Known rows, with every way that one mark hangs from another:
[davodid bitu gotu [nabin buze]]: [ 25  16  -7 -27  -9  -1 -51 -54  33  -4  39  38  -8  25 -15 -33]
[purat [gotu [davodid bitu nabin]]]: [ 25 -14  38  -9  23 -65 -46  32  -4  45  -6   5   7 -34  26 -14]
[gotu [davodid bitu [nabin [buze kodofol]]]]: [ -9 -15   1   7 -19  25  47 -47 -33   4  38 -13 -13  30  32  16]
[purat [gotu [davodid bitu [nabin buze]]]]: [ 21  -5  36 -27  12 -40 -33  12   2  25   4  17  -6 -11  19 -23]
[kodofol buze]: [-33  32  -1 -22 -24 -12  13  48  22   2 -43 -14  -1  -6  -2 -17]
[buze [kodofol [davodid gotu]] nabin]: [-10 -66  -6   1   8   6  32  18 -30 -39 -44 -29   5   6 -38   4]
[gotu davodid]: [-15 -22  43   9  32 -43  14  70 -24  31 -56 -18 -18 -10  51  24]
[lozi [nabin buze]]: [ 21  52 -18 -36  16  81  12  54  57   9 -19 -10 -32 -18 -16  32]
[lozi [nabin [buze [kodofol davodid]]]]: [  1  17 -34 -14   5  90  67  28  14 -17   0 -23 -17 -17 -21  37]
[davodid bitu [nabin buze]]: [ 23  47 -10 -20 -13  39 -16 -24  43  18  32   3   0  19   7  18]
[purat [gotu [davodid nabin]]]: [  7   6  49 -12  35 -49 -22  66   9  26 -43  -7  -6 -27  12 -19]
[davodid nabin]: [  8  58   6  -3  15  27  -5  42  51  18 -26 -26  -2   2  -1  25]
[kodofol buze [davodid bitu gotu nabin]]: [ -4  33   0  19 -55 -17 -48 -63 -24  -4  35  25  50  -1   5 -72]
[davodid gotu]: [  0 -29  13 -22  41 -67 -34  55  28   5 -51  18 -22 -13 -15 -16]
[bitu davodid]: [-22  -6  18  31  39 -42 -14  70  -3  17 -54  15 -28 -22  22  57]
[nabin [buze [kodofol [davodid bitu]]]]: [-15 -42 -21 -12  -4   4  61  -1 -14 -13  11  -7  -4   8   7  30]

Rows:
[  1 -15   4   1 -53 -18 -52 -35 -43 -15  -6  14  44  -1  -5 -60] => [kodofol [buze nabin] [davodid bitu gotu]]
[-19   3 -11  24   4  28  63  17  -5 -11  -8 -42  13   1  -7  32] => [buze [kodofol [davodid nabin]]]
[ 31   6  -4  -4   6 -33 -69 -30  26  20  25  23   9  -1  -6 -22] => [davodid bitu gotu nabin]
[-12  17  17  36  26 -31 -50   6   0  -7 -20  38 -25  -2  -8   1] => [bitu [davodid gotu nabin]]
[-26  81   8  19 -47  36   8   1  -2  -5 -11 -20  39   3   9 -29] => [kodofol buze [davodid nabin]]
[  5 -19 -33 -26 -15   7   4 -76  17 -27  55  22 -16  31 -36 -26] => [davodid bitu gotu [nabin [buze kodofol]]]
[  0 -16 -22  27  -7  13  39 -17 -16   8  28 -30  27  -6   8  38] => [buze [kodofol [davodid bitu nabin]]]
[  0 -39 -20  22  -3 -20  11 -41 -24  -9  34  -2  21  -3  -9  -5] => [buze [kodofol [davodid bitu gotu nabin]]]
[-34  -6 -10  16   8   6  16 -34  -8 -49   7  37 -47  28 -34  -2] => [bitu [davodid gotu [nabin [buze kodofol]]]]
[ 21  41   6   9 -15  32 -14 -22   7  17  27   3  28   9  28  17] => [kodofol [davodid bitu [nabin buze]]]
[  8  17  23   4 -12  16  -1 -29 -19  25  24   1  -7  24  51   9] => [gotu [davodid bitu [nabin buze]]]
[  7 -84 -15   6  -4 -11   8 -17 -42 -22  -6 -17  19  -1 -23   7] => [buze [kodofol [davodid bitu gotu]] nabin]
[ 17 -22 -40 -14  -3  46  21 -24  -4 -16  39  12 -12 -19 -23   2] => [lozi [nabin [buze [kodofol [davodid bitu gotu]]]]]
[-17 -22  -9  17  10  -4  36  -6 -11 -28  -3 -13   6   3 -24  -9] => [buze [kodofol [davodid gotu nabin]]]
